Each row comes from the steps of one path. Every step used is in the known rows, and no mark comes twice. Write the path behind each row, first mark first.
Known rows:
balib/soke: -.19 .26 .04 .10 -.09 .17 -.23 .32 .02 .20 .03 -.19 -.21 -.06 -.21 -.04 -.06 .10 -.13 .06 .07
feka/balib/soke: .15 -.05 -.01 .36 .18 .39 -.17 .29 .11 .24 .01 -.01 -.32 -.16 -.27 .04 -.05 .05 -.10 -.04 -.02
balib/feka/lumi/soke/tolub: -.33 -.06 .25 -.17 .28 .47 .17 .25 .35 .19 -.28 .23 -.08 .17 .29 .07 .14 -.52 .00 -.05 -.35
lumi/feka/dazog: .15 .18 .36 -.16 -.25 .39 .12 -.01 .24 -.24 .03 .23 .06 .15 -.19 .25 -.04 -.44 -.06 -.03 .11
dazog/soke/tolub: -.29 -.17 -.30 .11 -.24 -.05 .10 -.11 -.08 -.01 .02 .16 .15 -.17 .12 -.07 -.46 .15 -.17 -.08 .01
dazog/soke: .10 -.09 -.13 -.06 -.19 .00 .03 .17 -.16 -.09 .09 -.05 .05 -.15 -.09 -.16 -.27 .10 -.18 -.27 -.15
tolub/soke: .01 -.19 .21 .05 .25 -.08 -.11 -.16 -.11 -.10 .05 -.06 -.05 -.12 -.04 -.08 .10 .15 -.11 -.05 .19
balib/feka/lumi/soke: .07 .04 .41 -.32 .33 .53 .10 .52 .27 .11 -.23 .02 -.13 .20 .09 -.03 .33 -.51 .01 -.26 -.50
lumi/feka: .27 .02 .17 -.15 -.17 .17 .04 .05 .12 -.17 -.12 .15 .13 .08 -.25 .02 -.04 -.14 -.01 .16 -.11
lumi/soke: .01 .01 .21 -.01 .14 .29 .02 .51 .11 .03 -.29 .07 .00 .00 .00 -.04 .00 .01 -.04 -.05 -.14
feka/lumi: .17 -.12 .13 -.33 .20 .11 .04 -.02 .00 .19 -.16 .13 -.22 -.14 .05 .11 .29 -.31 .06 -.13 -.11
tolub/soke/dazog/feka/lumi: .17 -.29 .05 .00 -.01 -.12 -.12 .09 .10 -.02 .17 .04 -.19 -.08 .18 .31 .20 .04 .27 -.43 .00
tolub/soke/dazog/feka/balib: .38 -.49 -.10 .58 .07 -.05 -.12 .05 .17 -.15 .30 .07 -.08 -.04 .05 .27 -.06 .32 .21 -.43 .01
balib/soke/dazog/feka/tolub: -.01 .15 -.53 .33 -.68 .33 -.35 .35 .19 .15 .14 -.12 -.07 .22 .07 .16 -.50 .24 .15 -.32 .23
soke/lumi/feka: .25 .21 .10 -.19 -.24 -.08 .14 -.11 .06 -.11 .11 .18 .45 .21 -.41 .05 -.17 -.15 .29 .37 -.26
tolub/soke/lumi: -.03 .01 .15 .01 .16 -.31 -.01 -.33 -.17 -.06 .28 -.02 .24 -.01 -.20 -.06 -.03 .14 .19 .19 .04
dazog/feka/tolub/soke: .29 -.22 -.30 .11 -.16 .19 -.41 -.27 -.20 -.05 -.20 -.05 .19 .11 -.03 .09 -.15 .20 .14 -.42 .40
balib/feka/tolub/soke: .06 -.17 .01 -.02 .11 .37 -.14 -.37 .02 -.13 .12 -.13 .05 .30 .09 -.26 -.10 -.10 -.20 -.26 .18
lumi/feka/tolub/soke: .45 -.28 .08 -.19 -.03 .40 -.14 -.32 -.01 -.20 -.22 .19 .10 .01 -.18 -.12 -.18 -.02 -.18 -.01 .33
soke/tolub/feka: -.44 -.23 -.07 -.13 .29 -.15 .14 -.27 .26 .19 -.43 .11 .26 -.03 .33 -.04 -.14 .09 .15 .15 .24
soke/lumi/feka/balib: .60 -.10 .04 .05 .04 .11 .21 -.13 .14 -.07 .07 .34 .31 .11 -.45 .14 -.16 -.18 .32 .25 -.37

Write each row's path:
-.07 -.54 .10 .14 .72 .33 .23 .19 .44 .27 -.78 .34 .14 -.12 .28 .00 -.11 .06 .13 .01 .01
lumi/soke/tolub/feka/balib
.30 -.46 .05 -.03 .63 .13 .13 -.03 .26 .16 -.39 .07 .07 -.09 .07 -.05 .06 .05 .19 -.16 -.02
tolub/feka/balib
.18 -.10 -.15 -.04 -.27 -.05 -.01 .25 .21 .08 .13 .08 -.13 .04 .22 .40 .11 -.12 .38 -.38 -.19
soke/dazog/feka/lumi
.02 -.64 -.24 .07 .38 .05 .24 -.14 .20 .13 -.39 .24 .20 -.28 .19 -.10 -.40 .18 .00 -.23 -.03
dazog/soke/tolub/feka/balib
-.37 -.09 .05 .17 .09 .24 .10 .22 .18 .10 -.36 .28 .07 -.04 .22 .05 -.17 .02 -.04 .17 .03
lumi/soke/tolub
.17 -.09 -.34 .22 -.45 .43 -.08 .54 .27 -.02 -.17 .14 .13 .25 .28 .14 -.42 .17 .25 -.43 .03
lumi/soke/dazog/feka/tolub
-.54 .13 -.02 .14 -.34 .27 .20 -.16 .20 -.18 .37 .08 .16 .25 .23 .05 -.43 -.39 -.25 -.35 -.05
balib/feka/dazog/soke/tolub
-.02 .08 .07 -.04 -.28 .22 .11 .10 -.03 -.17 .23 .04 .00 -.07 -.02 .06 -.29 -.18 -.21 -.46 .05
feka/dazog/soke
-.57 -.08 .13 -.10 .20 .08 .22 -.33 .37 .12 -.33 .19 .22 .05 .42 .18 -.13 -.22 .09 -.01 .44
soke/tolub/feka/dazog
.34 -.08 .12 .34 -.16 .43 .07 .48 .48 -.02 .25 .20 -.32 -.04 -.26 .08 -.25 .03 -.13 .10 -.18
lumi/feka/balib/soke/dazog
-.11 .13 .11 -.38 -.02 -.12 .28 -.06 .08 .00 .06 -.03 .49 .05 -.03 -.04 -.37 -.13 .24 -.27 -.03
tolub/feka/dazog/soke/lumi
-.78 .17 .15 -.01 .12 .25 .00 -.01 .40 .31 -.31 .02 .02 .00 .21 .15 -.21 -.14 -.02 .07 .51
balib/soke/tolub/feka/dazog
-.10 -.24 .15 .20 .07 -.19 .06 -.02 .16 -.20 .42 .01 -.17 -.09 .21 -.07 -.05 .27 -.12 -.06 .14
tolub/soke/dazog
.20 .37 -.14 -.17 -.48 .42 -.16 -.01 .05 .12 -.04 .09 .27 .23 -.50 -.08 -.49 -.10 .12 .33 .06
balib/soke/lumi/feka/tolub
-.64 .02 -.03 -.03 .20 .03 -.08 .06 .29 .40 -.41 -.08 .06 -.07 .14 -.08 -.20 .16 .01 .22 .30
balib/soke/tolub/feka
-.22 .47 -.02 .06 -.17 -.07 -.14 .16 -.03 .25 .24 -.16 .11 .07 -.35 -.02 -.20 .07 .19 .27 -.08
balib/soke/lumi
-.42 -.23 .15 -.13 .45 .13 .17 .24 .36 .21 -.74 .17 .26 -.03 .33 -.09 -.13 .09 .11 .13 .11
lumi/soke/tolub/feka
-.04 -.02 .37 -.17 .16 .42 .29 .64 .52 .01 .14 .09 -.28 .24 .33 .00 .16 -.42 -.02 -.28 -.56
balib/feka/lumi/soke/dazog
.11 .17 -.05 .32 .10 .13 -.05 .12 .06 .30 .21 .01 .00 -.02 -.40 .06 -.21 .04 .19 .17 -.18
feka/balib/soke/lumi
.01 .01 -.26 .29 -.45 -.16 -.05 .24 .21 -.12 .29 -.02 .09 .20 .15 .26 -.19 .18 .31 -.27 -.09
soke/dazog/feka
